Known rows, with every step that occurs:
R/H: 2.00 1.36 1.21 1.18 -1.22 1.58 0.02 -0.66 -0.48 2.72 0.40 2.83 -0.47
 -0.51 -0.40 0.03 -1.49 2.04 0.94 0.57 3.94 0.17 -0.34 -0.17 0.88 -2.82
 1.13 -1.34 0.58 1.57
Z/Q: 2.25 0.44 0.27 1.17 -0.20 0.04 0.32 0.79 -1.79 3.36 0.17 2.68 -1.72 0.11
 -0.82 1.32 0.11 1.48 0.87 0.84 1.66 -0.33 -1.57 0.29 -0.20 -1.56 1.17
 1.19 -0.27 1.38
R/H/Q/Z/S/L: 7.28 -1.20 -1.64 0.60 -3.72 0.56 -0.82 -1.21 -3.65 3.69 0.54 4.20 4.19
 -0.09 -1.98 1.25 -0.53 1.04 1.41 0.64 6.48 0.51 -1.96 0.91 -2.03 -5.47
 3.08 -1.97 -1.40 2.27
P/S/L/R/H: 6.08 -0.81 2.23 1.13 -0.49 -1.33 -2.09 0.11 -2.25 0.32 -0.02 2.74 -0.36
 -1.29 -0.86 -1.36 1.34 2.92 0.93 -1.05 2.82 -0.97 0.01 0.13 0.25 -1.99
 1.27 -2.13 -1.15 -0.81
R/L/S: 2.61 -2.07 0.32 1.31 0.70 1.83 -0.94 -0.49 -0.70 2.25 0.50 4.18 -0.41
 -2.11 -0.13 1.95 -1.46 4.50 0.17 -0.60 2.62 -0.26 0.84 -1.26 -0.05
 -1.92 0.43 1.08 1.53 0.49
B/T: 2.10 0.28 1.45 -0.14 0.52 1.02 0.74 -0.74 2.39 1.10 -0.79 3.44 -0.15
 0.23 1.34 -1.26 -2.30 2.27 -2.02 0.20 0.91 -0.55 -1.66 -0.66 -0.13
 -1.71 -0.21 -0.77 -1.02 2.54
L/R: 2.58 0.50 2.09 0.18 1.83 1.26 -0.08 -0.23 -0.93 0.58 0.44 1.85 -2.20
 -1.09 -1.05 -0.72 0.92 2.64 -0.61 0.24 -0.06 -1.42 0.98 -1.60 1.80 0.63
 0.09 1.09 1.02 1.42
T/B: 2.70 -0.20 2.03 1.33 -0.36 0.03 -0.23 0.22 -1.82 3.86 -0.99 1.44 -1.83
 -0.05 -1.55 0.93 0.76 2.15 1.65 0.37 0.19 -2.09 0.13 -1.84 0.67 -0.41
 0.03 0.08 -0.70 3.07
A/H/Q: 2.50 0.53 0.14 1.78 -0.66 1.78 -1.18 -0.58 -4.45 4.11 0.06 3.68 1.92
 1.05 -2.21 0.72 -0.34 2.69 -0.40 1.05 2.92 0.12 -1.33 -0.93 0.73 -1.87
 1.17 -1.12 -1.55 3.84
Q/Z/S: 3.27 -0.65 -0.69 -1.57 -0.89 1.69 1.07 -0.83 0.00 2.20 0.54 2.59 2.30
 1.23 -2.17 1.35 -0.35 -0.06 -1.04 -0.32 2.83 -0.88 -0.26 0.23 -0.91
 -2.83 1.57 -0.52 0.52 1.86
H/Q/Z/S: 5.43 -0.43 -1.27 -1.13 -1.93 1.43 -0.27 -1.32 -1.95 3.50 0.74 3.30 3.09
 1.85 -2.88 2.08 0.98 0.44 0.15 0.61 4.69 -0.39 -1.01 -0.23 -1.77 -1.85
 1.96 -0.78 -0.57 3.39
M/Q/H/R/L: 4.98 -0.10 1.70 3.20 -3.08 0.80 -0.47 -2.58 -2.73 2.32 0.88 4.16 0.04
 -2.37 1.13 -0.54 -4.48 4.43 3.62 -0.68 4.79 -0.41 -0.56 -0.76 -0.66
 -2.85 1.93 1.14 -1.00 2.57
A/H/R/L/S/P: 1.23 0.36 0.62 2.30 0.51 2.76 -2.20 -1.94 -4.41 0.82 1.91 7.21 0.96
 -1.96 0.68 0.91 -0.39 4.29 0.72 -1.11 4.30 -1.21 -0.24 0.37 -0.46 -1.97
 1.50 0.97 0.73 -1.25
P/S/L: 5.01 -3.06 1.03 0.38 0.03 -1.79 -0.77 0.91 -1.06 1.96 -0.89 1.96 0.66
 0.00 -0.34 0.11 0.12 1.85 0.17 -1.58 -0.05 -1.21 -1.79 -0.60 -0.69
 -2.08 0.86 -2.22 -2.28 0.55
H/R/L/S/P: 2.61 -0.22 1.07 1.48 0.97 2.02 -1.62 -2.16 -1.91 0.46 1.99 6.38 -0.83
 -2.39 1.72 1.43 0.46 3.76 1.93 -1.18 3.75 -1.67 -0.30 -0.47 -1.25 -0.10
 1.17 1.72 1.32 -1.46
S/L: 3.39 -2.47 0.44 1.27 0.49 -0.02 0.52 0.70 -1.42 2.44 -0.76 1.99 0.06
 -1.79 0.18 -0.11 -1.73 2.17 -0.26 -0.33 -1.01 -0.82 -1.78 -1.40 0.59
 -3.13 0.84 -0.22 -0.85 1.62
S/P: 1.02 0.67 0.42 -0.17 1.70 0.61 1.54 -0.83 -0.71 1.73 0.59 3.10 -0.55
 -0.97 0.39 1.16 0.50 1.34 0.90 -0.10 -0.61 -1.06 -1.31 -0.31 -0.47
 -0.60 0.50 -0.46 -0.49 0.18
Q/Z/S/P: 2.61 0.30 -1.34 -2.21 0.10 1.10 1.90 -1.57 -0.76 1.36 1.17 3.59 2.57
 0.45 -1.18 2.05 1.12 -0.39 0.31 -0.51 1.66 -1.24 -0.99 1.20 -2.18 -2.19
 1.59 -0.99 -0.20 -0.14
Q/H/B: 3.05 0.38 -0.39 2.69 -3.40 0.92 0.41 -2.14 0.01 4.43 -1.25 3.93 0.19
 0.16 -3.08 -0.21 -1.22 0.95 3.02 0.26 3.15 -1.44 0.46 -1.71 1.75 -2.40
 0.71 -1.56 -0.58 3.14
L/R/H/B: 2.62 3.27 2.45 2.47 -1.32 1.40 -2.09 -0.66 -0.77 2.67 0.16 4.02 -1.72
 -0.68 -2.61 -0.68 1.30 2.58 1.73 1.05 5.74 -0.76 1.25 -1.25 2.13 -0.98
 0.73 0.12 0.88 1.96
A/H/R/L/S: 2.13 -0.62 1.18 2.86 -0.49 3.34 -2.95 -1.28 -3.80 1.63 1.14 6.01 0.68
 -0.99 -0.24 0.24 -1.79 4.67 -0.57 -1.01 5.52 -0.79 0.57 -0.65 0.96
 -2.50 1.54 1.33 1.38 0.84
S/L/R/H/Q/Z: 7.51 -0.79 1.37 1.31 -2.39 0.69 -2.31 -2.04 -4.42 2.56 0.80 3.58 2.28
 -2.40 -2.38 -0.39 -1.09 2.61 1.61 0.16 4.23 -0.13 -0.02 -0.66 0.55
 -2.96 1.91 -1.22 -0.07 2.15
M/Q/H/R/L/S: 4.42 -1.54 1.60 3.47 -3.30 1.54 -1.14 -2.53 -3.45 1.63 0.45 5.92 -0.60
 -2.56 -0.41 0.74 -3.80 4.47 3.26 -1.19 5.88 -0.86 0.02 0.08 -1.36 -2.54
 1.80 2.18 0.84 0.83
P/S/L/R/H/Q/M: 8.99 -1.40 2.41 1.83 -1.28 -1.66 -3.34 -1.03 -2.72 2.53 0.09 3.98 1.73
 -0.97 -0.45 -0.04 2.84 1.91 1.89 -0.75 5.39 -0.96 -0.12 -0.23 -1.39
 -1.22 1.35 -2.99 -3.12 1.57
H/A: 0.54 1.26 0.85 1.90 1.62 1.70 0.08 -1.47 0.19 1.77 -0.17 1.57 -1.09 0.29
 -0.71 0.10 -1.46 1.73 -1.63 0.34 2.25 -1.18 -1.49 -1.20 1.42 0.20 1.36
 1.23 0.55 4.75

Rows:
4.94 2.21 1.71 1.55 -1.02 1.44 -1.95 -1.40 -3.06 2.19 1.06 3.46 -0.93
 -0.80 -1.54 -0.26 1.56 3.37 1.82 1.76 5.11 0.01 0.41 -0.93 0.99 -0.27
 1.16 -0.13 0.27 2.23 -> L/R/H/Q
4.76 -0.79 0.97 -0.27 -1.63 1.50 -0.93 -1.94 -1.92 4.22 0.44 2.87 2.45
 0.65 -2.80 1.60 -1.20 1.09 0.80 0.01 2.98 -0.31 -0.71 -1.41 -0.37 -1.04
 1.17 -1.32 -0.18 4.12 -> H/Q/Z
2.61 0.78 1.27 2.71 -0.17 2.65 -2.44 -1.35 -3.02 2.27 1.51 4.32 1.38
 -0.80 1.31 -1.06 -2.45 4.65 -0.03 -0.65 4.52 -0.41 -0.08 -1.43 1.57
 -2.89 1.64 0.40 -0.58 2.54 -> A/H/R/L
5.95 2.78 -0.60 -1.11 -1.47 1.29 -0.77 -2.94 -3.74 1.17 2.43 5.13 2.15
 -0.16 -2.35 1.44 3.34 1.09 2.34 1.13 6.32 -0.50 0.09 1.63 -2.06 -1.39
 2.30 -0.98 -0.27 -0.05 -> L/R/H/Q/Z/S/P
3.39 1.00 1.31 3.36 0.91 0.98 -1.31 -1.55 -2.31 0.08 0.28 2.22 -1.35
 -2.63 -0.31 -1.82 -1.33 3.24 -0.65 0.51 3.46 -1.00 -0.89 -0.43 2.20
 -1.80 2.15 1.29 0.57 2.84 -> S/L/R/H/A
1.94 -0.68 3.17 -0.17 -1.09 0.93 0.51 -0.32 -1.86 3.12 -0.18 2.06 1.21
 -0.68 -2.43 1.69 -4.03 1.48 -0.15 -1.14 1.82 0.05 -1.48 0.34 -1.46
 -2.01 1.05 0.29 0.07 3.19 -> M/Q/Z
5.11 -0.19 -1.66 3.08 -2.75 0.66 -0.80 -3.42 -4.01 1.44 1.82 7.49 -1.15
 -2.67 0.59 1.42 -0.16 2.99 5.36 -0.49 5.22 -1.62 -0.24 1.42 -1.72 -2.25
 2.34 1.75 0.57 -2.46 -> Z/Q/H/R/L/S/P
1.81 1.54 1.67 1.18 -0.89 0.95 -0.59 -0.51 2.81 2.73 -1.35 4.86 0.01
 1.17 -0.32 -1.05 -1.28 1.91 -0.87 0.53 3.34 -0.81 -1.65 -1.26 0.06
 -1.51 -0.32 -0.87 -1.57 3.84 -> H/B/T
1.84 -1.15 -0.40 0.73 1.92 1.26 -0.13 -1.31 -1.43 1.47 1.24 5.20 -0.19
 -2.94 0.82 2.71 -0.03 4.14 1.41 -0.73 1.45 -0.68 0.05 -0.29 -1.24 -1.48
 0.41 0.82 0.85 -1.45 -> R/L/S/P
4.55 -0.79 1.21 1.06 -0.11 0.87 -0.64 -1.23 -0.45 4.74 -0.04 3.13 1.63
 0.22 -0.22 1.65 0.61 0.80 0.70 0.32 3.24 -0.77 -0.64 -1.60 -0.83 -0.14
 0.61 -1.08 -1.63 4.55 -> H/Q/M
4.41 -0.19 1.41 1.94 -0.08 0.41 -0.68 -0.15 -2.63 0.84 0.16 2.78 -1.02
 -3.03 -0.19 -1.54 -0.68 3.29 0.67 0.26 1.86 -0.60 0.02 -0.58 1.68 -3.09
 1.17 -0.11 0.25 0.24 -> S/L/R/H
4.52 1.32 2.16 2.77 -1.55 0.16 -2.01 -0.52 0.21 1.20 -0.98 5.57 -0.20
 -1.81 0.08 -2.92 -1.09 3.48 0.14 0.71 4.65 -0.59 -1.03 -0.54 0.89 -3.43
 0.46 -0.73 -1.41 1.61 -> S/L/R/H/B/T
5.68 -1.17 -1.04 3.60 -3.73 1.29 -1.46 -2.57 -3.37 2.26 1.12 6.49 -1.42
 -1.89 -0.41 0.70 -1.53 3.55 4.12 -0.29 6.38 -1.19 0.45 0.33 -0.33 -2.74
 2.33 2.11 1.29 -0.46 -> Z/Q/H/R/L/S
6.04 -0.64 -0.25 -0.02 -1.70 0.92 -0.34 -0.79 -2.67 0.53 0.85 3.20 1.97
 -1.65 -1.82 -0.55 -0.11 1.42 -0.05 -0.22 4.21 -0.68 0.38 1.01 -0.03
 -4.67 2.35 -0.47 0.55 -0.12 -> Q/Z/S/L/R/H
7.97 -0.49 -0.42 1.71 -0.96 -0.03 -1.36 -0.65 -3.00 2.28 0.70 4.55 2.01
 -1.28 0.03 0.25 3.05 1.50 1.06 1.01 6.23 -0.53 -0.38 0.40 -1.61 -3.18
 2.15 -0.40 -2.05 1.97 -> Z/S/L/R/H/Q/M
0.43 -0.76 0.40 0.00 1.35 1.31 0.76 -0.79 -1.42 1.12 0.20 4.97 -1.16
 -1.24 -1.21 2.45 1.16 1.45 0.57 -0.58 0.36 -1.60 -0.75 0.57 -1.04 -0.16
 0.29 0.44 1.41 -1.58 -> L/S/P
3.89 0.29 1.83 1.88 0.16 1.83 -1.77 -1.50 -0.59 1.95 1.72 3.47 -0.28
 -1.37 2.43 -0.59 -1.53 4.20 1.33 -0.55 3.93 -0.86 -0.06 -2.21 0.65
 -1.05 1.33 1.18 0.10 2.40 -> H/R/L
4.46 -0.82 -0.79 2.29 -1.88 1.85 -0.54 -4.33 -2.25 0.67 1.57 6.84 0.05
 -2.97 0.80 0.48 -1.07 3.32 4.18 -1.26 3.99 -2.04 0.64 -0.24 -0.59 -1.73
 1.59 0.27 1.05 -1.80 -> Q/H/R/L/S/P
4.97 0.73 1.00 0.56 -3.49 1.92 -1.52 -2.49 -2.25 4.40 0.92 3.71 2.65
 0.11 -2.62 1.22 -1.92 1.35 1.94 0.45 6.36 0.64 -0.49 -0.16 -0.19 -2.75
 1.85 -2.55 0.22 3.30 -> R/H/Q/Z
3.03 1.06 1.62 2.59 -4.07 0.00 0.67 -1.71 0.65 3.22 -2.19 5.47 0.47 0.04
 -1.59 -0.95 -4.17 2.25 1.66 0.41 4.13 -0.32 -2.17 0.15 -1.25 -3.22 0.32
 -0.86 -2.65 3.95 -> M/Q/H/B/T
3.17 -0.28 0.79 1.98 -0.46 1.71 -1.15 -1.14 -2.99 4.95 -0.16 4.05 3.35
 0.74 -1.24 1.17 -0.22 1.23 -0.55 0.19 3.88 -0.25 -0.67 -0.77 -0.05
 -1.90 0.95 -1.77 -2.38 4.65 -> A/H/Q/M
3.49 -0.24 0.37 0.58 -1.94 2.37 -1.42 -1.94 -4.48 4.53 0.34 3.65 4.17
 1.05 -3.85 1.05 -2.13 1.55 -0.56 -0.05 3.63 0.12 -0.69 -0.72 0.49 -2.76
 1.48 -2.16 -0.84 4.47 -> A/H/Q/Z
3.94 1.53 0.70 1.58 -2.15 1.35 -1.27 -1.18 -2.22 4.02 0.63 3.57 0.48
 0.22 -0.99 0.81 -0.17 2.43 2.04 1.59 5.69 0.64 -1.17 -0.57 -0.09 -1.92
 1.55 -1.60 -0.62 3.04 -> R/H/Q
0.99 2.61 0.91 2.64 -0.37 2.00 -0.54 -2.18 -0.14 1.99 0.33 2.17 -0.86
 -0.20 -0.57 -0.31 -2.16 2.00 -0.35 0.77 5.54 -0.26 -1.24 -0.03 1.29
 -1.48 2.17 0.09 0.78 3.97 -> R/H/A
4.16 0.10 -1.73 -0.27 -2.29 2.29 -0.79 -1.34 -4.39 3.81 0.58 4.32 4.92
 2.36 -3.91 1.70 0.09 0.91 -1.08 0.63 5.14 0.06 -0.98 0.55 -1.04 -3.72
 2.27 -1.51 -1.17 3.64 -> A/H/Q/Z/S
4.68 0.68 1.47 1.95 -1.91 1.28 -1.19 -1.83 -0.78 4.79 0.46 4.01 1.81
 -0.16 -0.12 1.24 0.06 0.94 1.94 0.76 6.59 0.16 -0.50 -0.46 -0.88 -1.95
 1.32 -2.17 -1.44 3.74 -> R/H/Q/M
6.74 -1.51 -1.41 0.46 -1.00 1.17 -1.68 -0.70 -6.71 2.02 0.48 4.25 4.35
 -0.10 -3.63 0.11 0.90 2.16 -1.35 0.32 3.22 -0.72 -0.59 0.16 -0.29 -3.87
 2.33 -0.29 -1.60 2.44 -> A/H/Q/Z/S/L/R
5.14 0.12 -0.56 1.05 -0.25 0.30 -0.07 0.43 -2.70 0.09 0.53 3.28 -0.33
 -1.58 -0.36 -0.93 1.63 2.54 -0.03 0.94 3.48 -0.58 -0.23 0.74 0.07 -3.95
 2.00 0.56 -0.25 -0.52 -> Z/S/L/R/H
6.60 1.83 -0.13 -0.49 -2.52 1.79 -1.60 -2.13 -3.10 1.83 1.73 4.05 2.00
 0.68 -3.17 0.65 2.14 1.55 0.96 1.25 7.46 -0.12 0.70 0.60 -0.77 -1.92
 2.26 -0.71 0.43 1.89 -> L/R/H/Q/Z/S
5.10 -1.72 -0.20 2.90 -2.86 2.36 -1.24 -3.58 -1.69 1.48 0.84 5.92 -0.26
 -2.05 -0.20 -0.22 -2.51 3.76 2.86 -1.12 5.26 -1.53 1.35 -1.14 0.73
 -2.33 1.55 0.75 1.73 0.21 -> Q/H/R/L/S
7.99 -1.91 -0.99 -0.35 -0.78 0.29 -1.09 -0.80 -4.15 1.66 0.58 3.38 2.65
 -0.53 -2.54 0.50 1.89 1.74 -0.20 0.38 2.63 -1.12 -0.69 -0.69 -1.05
 -2.07 1.97 0.44 -0.96 2.35 -> H/Q/Z/S/L/R
6.58 -0.05 1.08 2.44 -0.89 0.15 -2.08 -0.69 -4.51 2.08 0.46 3.73 -0.14
 -2.46 -0.90 -0.72 0.63 3.71 1.92 1.23 3.73 -0.12 -0.75 -0.97 0.72 -2.05
 1.59 -0.26 -0.81 1.77 -> S/L/R/H/Q
5.96 1.44 2.17 0.45 -2.38 1.99 -2.24 -2.75 -3.05 2.66 1.39 3.44 1.26
 -0.68 -3.10 0.09 -0.39 2.27 1.68 0.62 5.83 -0.07 1.11 -0.73 0.86 -1.12
 1.56 -1.17 0.96 2.84 -> L/R/H/Q/Z
